In the rows, zero is written as 128.
Known rows, with every way that one mark hangs from another
toma{kipoden{sogiz} likir rafad}: [131 162 135  82 103 124 152 127 105 162 123 148 106 102 123 120 113 128]
sogiz{kipoden{lukugi{rafad}}}: [ 89 103 134 153 136 114 127 106 117 108 153 141 154 169 101 146 103 163]
lasaz{likir{lukugi}}: [197  57 118 140 141 133  84 133 140 111 147 128 171 150 106 128 114  78]
kipoden{sogiz}: [129  72 122 139 107 113 144 131 162 132 120 147 227 114 131  88 108  99]
toma{kipoden{lukugi}}: [ 79 114 140 127 113 123 138 109 138 116 139 119 122 153 115 139  96 153]
lasaz{likir}: [161  38 137 122 139 119 111 131 155 129 167 155 203 140 118 111  97  82]
toma{kipoden}: [ 90  97 145 125 107 107 128 132 150 121 117 140 159 149 141 120 139 128]
lukugi{kipoden{sogiz} rafad}: [ 62 170 149 162 130 126 144 116 126 108 127 139 199 120 132 118 138 133]
likir{lukugi{kipoden{sogiz} rafad} toma}: [ 88 167 127 183 147 136 131 136 120 114  79 113 134 111 141 129 174 137]
rafad{lukugi{kipoden{sogiz}}}: [ 80 137 117 151 105 123 172 127 158 114 140  98 185 129 159 113 145 134]
toma{rafad}: [182 121 125 112 136 121  89 130 140 116 141 161 145 111 126 117 121 124]
rafad{lukugi}: [182  92 100 128 126 118 123 136 172 102 146 117 168 144 148 120 131 121]
toma{kipoden rafad}: [113 155 145 101 109 117 100 128 123 126 127 148  98 130 139 130 148 141]
toma{kipoden{sogiz} likir rafad{lukugi}}: [163 187 108  76  99 133 159 130 111 154 139 114  68 123 145 133 131 140]
lukugi{rafad}: [169 125 132 139 150 123  97 124 138  96 134 157 185 137 119 123 121 117]
likir{lukugi toma{kipoden{sogiz} rafad}}: [108 155 119 125 102 130 111 147 112 155  72 117  52 108 157 123 183 140]
lasaz{likir{lukugi toma{kipoden rafad}}}: [146 123 131 108 137 135  81 147 105 151 119 126  32 132 144 146 172 122]
toma{likir rafad}: [229 123 120  91 152 125 112 131 128 132 143 167 130  96 104 123  92 118]
lasaz{likir{toma{kipoden}}}: [ 89  54 150 114 132 112 132 149 148 159 129 144 126 137 153 116 143 112]
kipoden{lukugi{rafad} sogiz}: [131 146 123 146 131 140 134  99 122 111 145 132 170 126  98 124  73 135]

Rows
[153 174 134  83 134 137 135 107 100 135 154 132  44 122  94 156  77 161]  toma{kipoden{lukugi} likir rafad}
[ 94 130 152 120 156 138 122 119 107 139 155 129  68 149 118 153 111 145]  lasaz{likir{toma{kipoden{lukugi{rafad}}}}}
[104 167 109 101  96 124 146 148 132 160 109 111  53 110 187 118 180 156]  likir{toma{kipoden{sogiz} rafad{lukugi}}}
[ 96  75 127 136 109 128 133 148 128 163  99 112 112 138 148 117 159  98]  lasaz{likir{lukugi toma{kipoden{sogiz}}}}
[ 68 158 130 111 108 132 148 122 117 163 113 126  53  97 138 125 120 167]  likir{toma{kipoden{lukugi sogiz} rafad}}
[186  37 113 144 159 130  95 152 150 136 121 131 139 129 130 122 134  89]  lasaz{likir{lukugi toma}}
[146 188 127 159 150 145 142 119  98 106 111 116 150 120 100 141 127 122]  toma{likir{lukugi{kipoden{sogiz} rafad}}}
[ 94 174 112 131 124 129 155 142 140 142 125 111  94  88 182 115 173 156]  likir{toma{rafad{lukugi{kipoden{sogiz}}}}}
[ 96 185 131 179 130 140 122 116 110  92 106 111 164 134 122 135 156 127]  likir{lukugi{kipoden{sogiz} rafad}}
[142 173 141 110 149 139 139 103  97 115 146 129  85 150  86 163  76 159]  toma{kipoden{lukugi{rafad}} likir}
[132 129 120 155 130 133 162 126 127 122 107 110 168 111 107 126 117 110]  toma{likir{lukugi{kipoden{sogiz}}}}
[146 122 118 125 101 128 153 133 119 143  91 110 129 136 114 128 123 109]  toma{kipoden{sogiz} likir{lukugi}}
[ 69  95 136 131 130 118 145 129 149 137 113 120  92 130 133 131 117 165]  likir{toma{kipoden{lukugi}}}
[120  96 141 159 145 134 106 125 130 103 150 112 164 147 116 140 137  97]  lasaz{likir{lukugi{kipoden}}}
[104 159 143 166 139 148 115 115  96 109 144 112 164 146 113 138 140  99]  lasaz{likir{lukugi{kipoden{sogiz} rafad}}}
[252 151  95  82 147 134 121 134 134 125 160 133  92 112 127 138 110 131]  toma{likir rafad{lukugi}}
